Known rows, with every step that occurs:
X P J W S: [ 0.12 -0.05 -0.03  0.00  0.22 -0.07 -0.09  0.08  0.11  0.07 -0.09  0.25
 -0.18 -0.12 -0.14  0.21  0.02  0.00  0.14  0.00]
P X R: [-0.12 -0.05  0.02  0.09 -0.31 -0.22  0.52  0.01 -0.08 -0.33  0.09 -0.10
  0.20 -0.03 -0.09  0.19 -0.08 -0.10 -0.03  0.16]
B W S M X: [ 0.00  0.23 -0.21 -0.35 -0.09  0.12 -0.25 -0.23  0.16  0.01 -0.01 -0.01
  0.29 -0.06  0.11 -0.17  0.24  0.03  0.00  0.03]
P X: [-0.14 -0.07 -0.02  0.09 -0.23 -0.23  0.42  0.02 -0.06 -0.36  0.11  0.08
  0.15  0.08 -0.03  0.14 -0.15 -0.12  0.03 -0.05]
X P: [ 0.11 -0.27  0.30 -0.09  0.02 -0.06  0.31  0.05 -0.02 -0.28 -0.26  0.04
  0.11  0.09 -0.04  0.22 -0.17 -0.18  0.08 -0.18]
S M: [ 0.08  0.07 -0.01 -0.03 -0.03  0.07  0.13 -0.05 -0.03 -0.15 -0.01 -0.02
  0.17  0.11  0.15  0.03 -0.14  0.00 -0.12 -0.12]
W S: [-0.16 -0.06 -0.02  0.09 -0.06 -0.16  0.09  0.06 -0.12 -0.15  0.11  0.01
 -0.15 -0.11  0.03  0.07  0.13 -0.02  0.15 -0.09]
P X W S M J: [-0.23 -0.04 -0.08  0.14 -0.19 -0.01  0.12 -0.07 -0.23  0.21  0.14 -0.14
 -0.18  0.02 -0.03  0.01  0.08  0.17 -0.29  0.28]
P J W S M X R: [ 0.00  0.38 -0.26 -0.03  0.06  0.05 -0.24 -0.13  0.17  0.21  0.08  0.01
  0.05 -0.30 -0.01 -0.10  0.06  0.18  0.00  0.29]
P J W S: [-0.02  0.19 -0.24  0.16  0.15 -0.15 -0.20  0.09  0.04  0.04  0.10  0.18
 -0.21 -0.13  0.02  0.14  0.07  0.06  0.12  0.02]
M J: [ 0.00 -0.17  0.13  0.13 -0.24 -0.19  0.12 -0.02 -0.19 -0.09 -0.09 -0.12
 -0.16  0.07  0.05  0.11 -0.18 -0.07 -0.03  0.01]
J P X W S: [-0.57 -0.05  0.05  0.32 -0.07 -0.07  0.24  0.19 -0.14 -0.15  0.18 -0.08
 -0.16 -0.02  0.04  0.02  0.09  0.07  0.09  0.02]
R X P J W S: [ 0.38 -0.16  0.05 -0.13  0.26 -0.11 -0.07  0.10  0.12 -0.08  0.04  0.23
 -0.07 -0.06 -0.09  0.06  0.19 -0.12  0.30 -0.18]
X W S M: [-0.15  0.13 -0.05  0.10  0.09  0.17  0.03  0.03 -0.15  0.02 -0.01 -0.17
 -0.09  0.08  0.22  0.04  0.24  0.08 -0.15  0.00]
B W S M: [ 0.08  0.12 -0.23 -0.19 -0.08  0.14 -0.20 -0.14  0.08  0.03  0.00  0.02
  0.19  0.09  0.11 -0.04  0.25  0.09 -0.07 -0.01]
W S M X P J: [ 0.03 -0.16  0.10 -0.23 -0.07 -0.01 -0.12 -0.06  0.21  0.23  0.03  0.22
  0.04 -0.30 -0.17 -0.22 -0.19  0.08  0.04 -0.02]
S M J W: [ 0.24  0.22 -0.13  0.03  0.15  0.09 -0.10 -0.19 -0.09  0.03 -0.15 -0.03
  0.01  0.21  0.10  0.14 -0.14  0.05 -0.20  0.12]
F X P J: [ 0.13 -0.14  0.11  0.01 -0.16 -0.15  0.02  0.19  0.23  0.05 -0.05 -0.03
  0.15  0.01 -0.25 -0.02 -0.26 -0.26  0.00 -0.11]
W S M X P: [ 0.00 -0.06  0.14 -0.29  0.09  0.12  0.06 -0.16  0.10  0.02 -0.10  0.09
  0.10 -0.20 -0.13 -0.14 -0.05 -0.01  0.09 -0.03]
R X W: [ 0.14 -0.05  0.17  0.03  0.04 -0.03  0.31  0.14 -0.12 -0.46 -0.06 -0.27
  0.07  0.30  0.34  0.13  0.31 -0.29  0.09 -0.27]
F X P J W S: [ 0.07  0.13 -0.19  0.00  0.19 -0.07 -0.22  0.15  0.25  0.19  0.01  0.11
  0.00 -0.10 -0.31  0.03  0.07 -0.17  0.09  0.03]
M J P X W S: [-0.49 -0.18  0.10  0.36 -0.21 -0.20  0.11  0.13 -0.27  0.04  0.17 -0.13
 -0.36 -0.04 -0.05 -0.01 -0.01  0.14 -0.01  0.18]

Rows:
[-0.16  0.25  0.03 -0.03  0.07  0.18  0.14 -0.08 -0.01 -0.19 -0.20 -0.29
  0.18  0.14  0.31  0.00  0.04 -0.08 -0.14 -0.04]
S M X W
[ 0.08  0.26 -0.31  0.05  0.16  0.04 -0.27 -0.01  0.07  0.20  0.17  0.21
 -0.07 -0.07  0.03 -0.01  0.01  0.19 -0.04  0.03]
P J W S M
[ 0.05  0.18 -0.04 -0.28  0.42  0.26 -0.09 -0.20  0.14 -0.03 -0.21  0.15
  0.18 -0.09 -0.09  0.03  0.07 -0.01  0.11  0.04]
J W S M X P
[-0.17 -0.15  0.06  0.16 -0.17 -0.01 -0.23 -0.03 -0.18  0.24  0.16  0.01
 -0.26 -0.11 -0.04 -0.25 -0.21  0.28 -0.02  0.06]
W S M J P
[-0.28 -0.08  0.11  0.27 -0.20  0.03  0.15  0.01 -0.19  0.05  0.02 -0.17
 -0.01  0.22  0.06 -0.06 -0.27  0.18 -0.25  0.15]
S M J P X W
[ 0.15  0.01 -0.18 -0.15 -0.23  0.04 -0.32 -0.20 -0.01  0.26  0.00 -0.03
 -0.02  0.06  0.02 -0.07  0.13  0.15 -0.21  0.15]
B W S M J
[ 0.44 -0.44  0.31 -0.15 -0.09 -0.21  0.20  0.14  0.10 -0.22 -0.01  0.12
  0.09  0.07 -0.04  0.01 -0.13 -0.24  0.20 -0.32]
R X P J
[ 0.07  0.34 -0.27 -0.02  0.29  0.16 -0.12 -0.10 -0.03 -0.01  0.04  0.09
  0.00  0.03  0.09  0.08  0.15  0.10 -0.02  0.03]
J W S M
[ 0.20  0.22 -0.25 -0.10  0.25  0.14 -0.31  0.06  0.27  0.36  0.03  0.12
  0.13 -0.03 -0.27 -0.09  0.00 -0.03 -0.07  0.09]
F X P J W S M
[ 0.08 -0.08  0.15 -0.09 -0.01 -0.01  0.20  0.10  0.12 -0.18 -0.18 -0.15
  0.26  0.13 -0.18  0.04 -0.09 -0.36  0.04 -0.11]
F X P
[-0.12  0.00  0.01  0.16 -0.08  0.09 -0.06 -0.03 -0.25  0.25 -0.02 -0.26
 -0.28  0.05  0.13  0.01  0.12  0.13 -0.27  0.18]
X W S M J
[ 0.52 -0.07 -0.03 -0.22  0.29  0.08 -0.17  0.00  0.16  0.10  0.07  0.28
  0.07 -0.01 -0.07 -0.06  0.11  0.01  0.12 -0.15]
R X P J W S M
[-0.08  0.23 -0.20  0.09  0.27 -0.02 -0.04  0.02 -0.08 -0.18  0.01  0.06
 -0.10 -0.02  0.04  0.21  0.23 -0.03  0.15 -0.02]
J W S
[ 0.23  0.04 -0.11 -0.07  0.25  0.13 -0.21 -0.02  0.15  0.25 -0.06  0.29
 -0.02 -0.08 -0.11  0.09 -0.05  0.13 -0.03  0.02]
X P J W S M
[ 0.02 -0.16  0.18  0.18 -0.04  0.08 -0.15  0.05 -0.24  0.12  0.16 -0.24
 -0.23  0.10  0.16 -0.29  0.17  0.12  0.00 -0.04]
R X W S M J P
[-0.03  0.03 -0.09  0.02 -0.01  0.05 -0.01 -0.05 -0.06  0.03  0.15  0.05
 -0.01 -0.07  0.06 -0.08  0.06  0.11 -0.03 -0.04]
W S M
[ 0.18 -0.06 -0.06 -0.42 -0.13  0.07 -0.31 -0.16  0.37  0.25 -0.11  0.18
  0.26 -0.16 -0.10 -0.19 -0.02  0.07 -0.01  0.03]
B W S M X P J
[ 0.41 -0.37  0.36 -0.20  0.08 -0.10  0.37  0.05  0.02 -0.41 -0.14  0.02
  0.21  0.18  0.02  0.07  0.02 -0.32  0.24 -0.35]
R X P
[ 0.17 -0.15  0.20 -0.24 -0.09  0.01  0.03 -0.08  0.23  0.07 -0.15  0.14
  0.24 -0.08 -0.06 -0.14 -0.40 -0.04 -0.04 -0.09]
S M X P J
[-0.38  0.12  0.03  0.07  0.04  0.00  0.10  0.04 -0.08 -0.17 -0.07 -0.25
 -0.13 -0.12  0.19  0.04  0.30 -0.09  0.12 -0.01]
M X W S
[-0.26 -0.20  0.00  0.20 -0.29 -0.11 -0.03 -0.06 -0.16  0.22  0.32  0.12
 -0.14 -0.13 -0.19 -0.27 -0.27  0.29 -0.05  0.15]
W S M J P X
[-0.26  0.17  0.12  0.07  0.02 -0.01  0.26  0.03 -0.05 -0.34 -0.22 -0.30
  0.05  0.09  0.28  0.12  0.11 -0.22  0.04 -0.07]
M X W
[-0.38 -0.17  0.19  0.32 -0.27 -0.14  0.25  0.10 -0.24 -0.12 -0.01 -0.19
 -0.16  0.19  0.03  0.07 -0.18  0.03 -0.09  0.12]
M J P X W
[-0.31  0.12 -0.05  0.29 -0.10  0.14 -0.30  0.11 -0.13  0.41  0.13 -0.41
 -0.18  0.07 -0.04 -0.32  0.04  0.08 -0.21  0.17]
F X W S M J P
[ 0.25 -0.01  0.09 -0.01  0.25 -0.03  0.02  0.08  0.15 -0.09 -0.26  0.19
  0.03  0.10 -0.04  0.29 -0.24 -0.10  0.07 -0.08]
X P J W
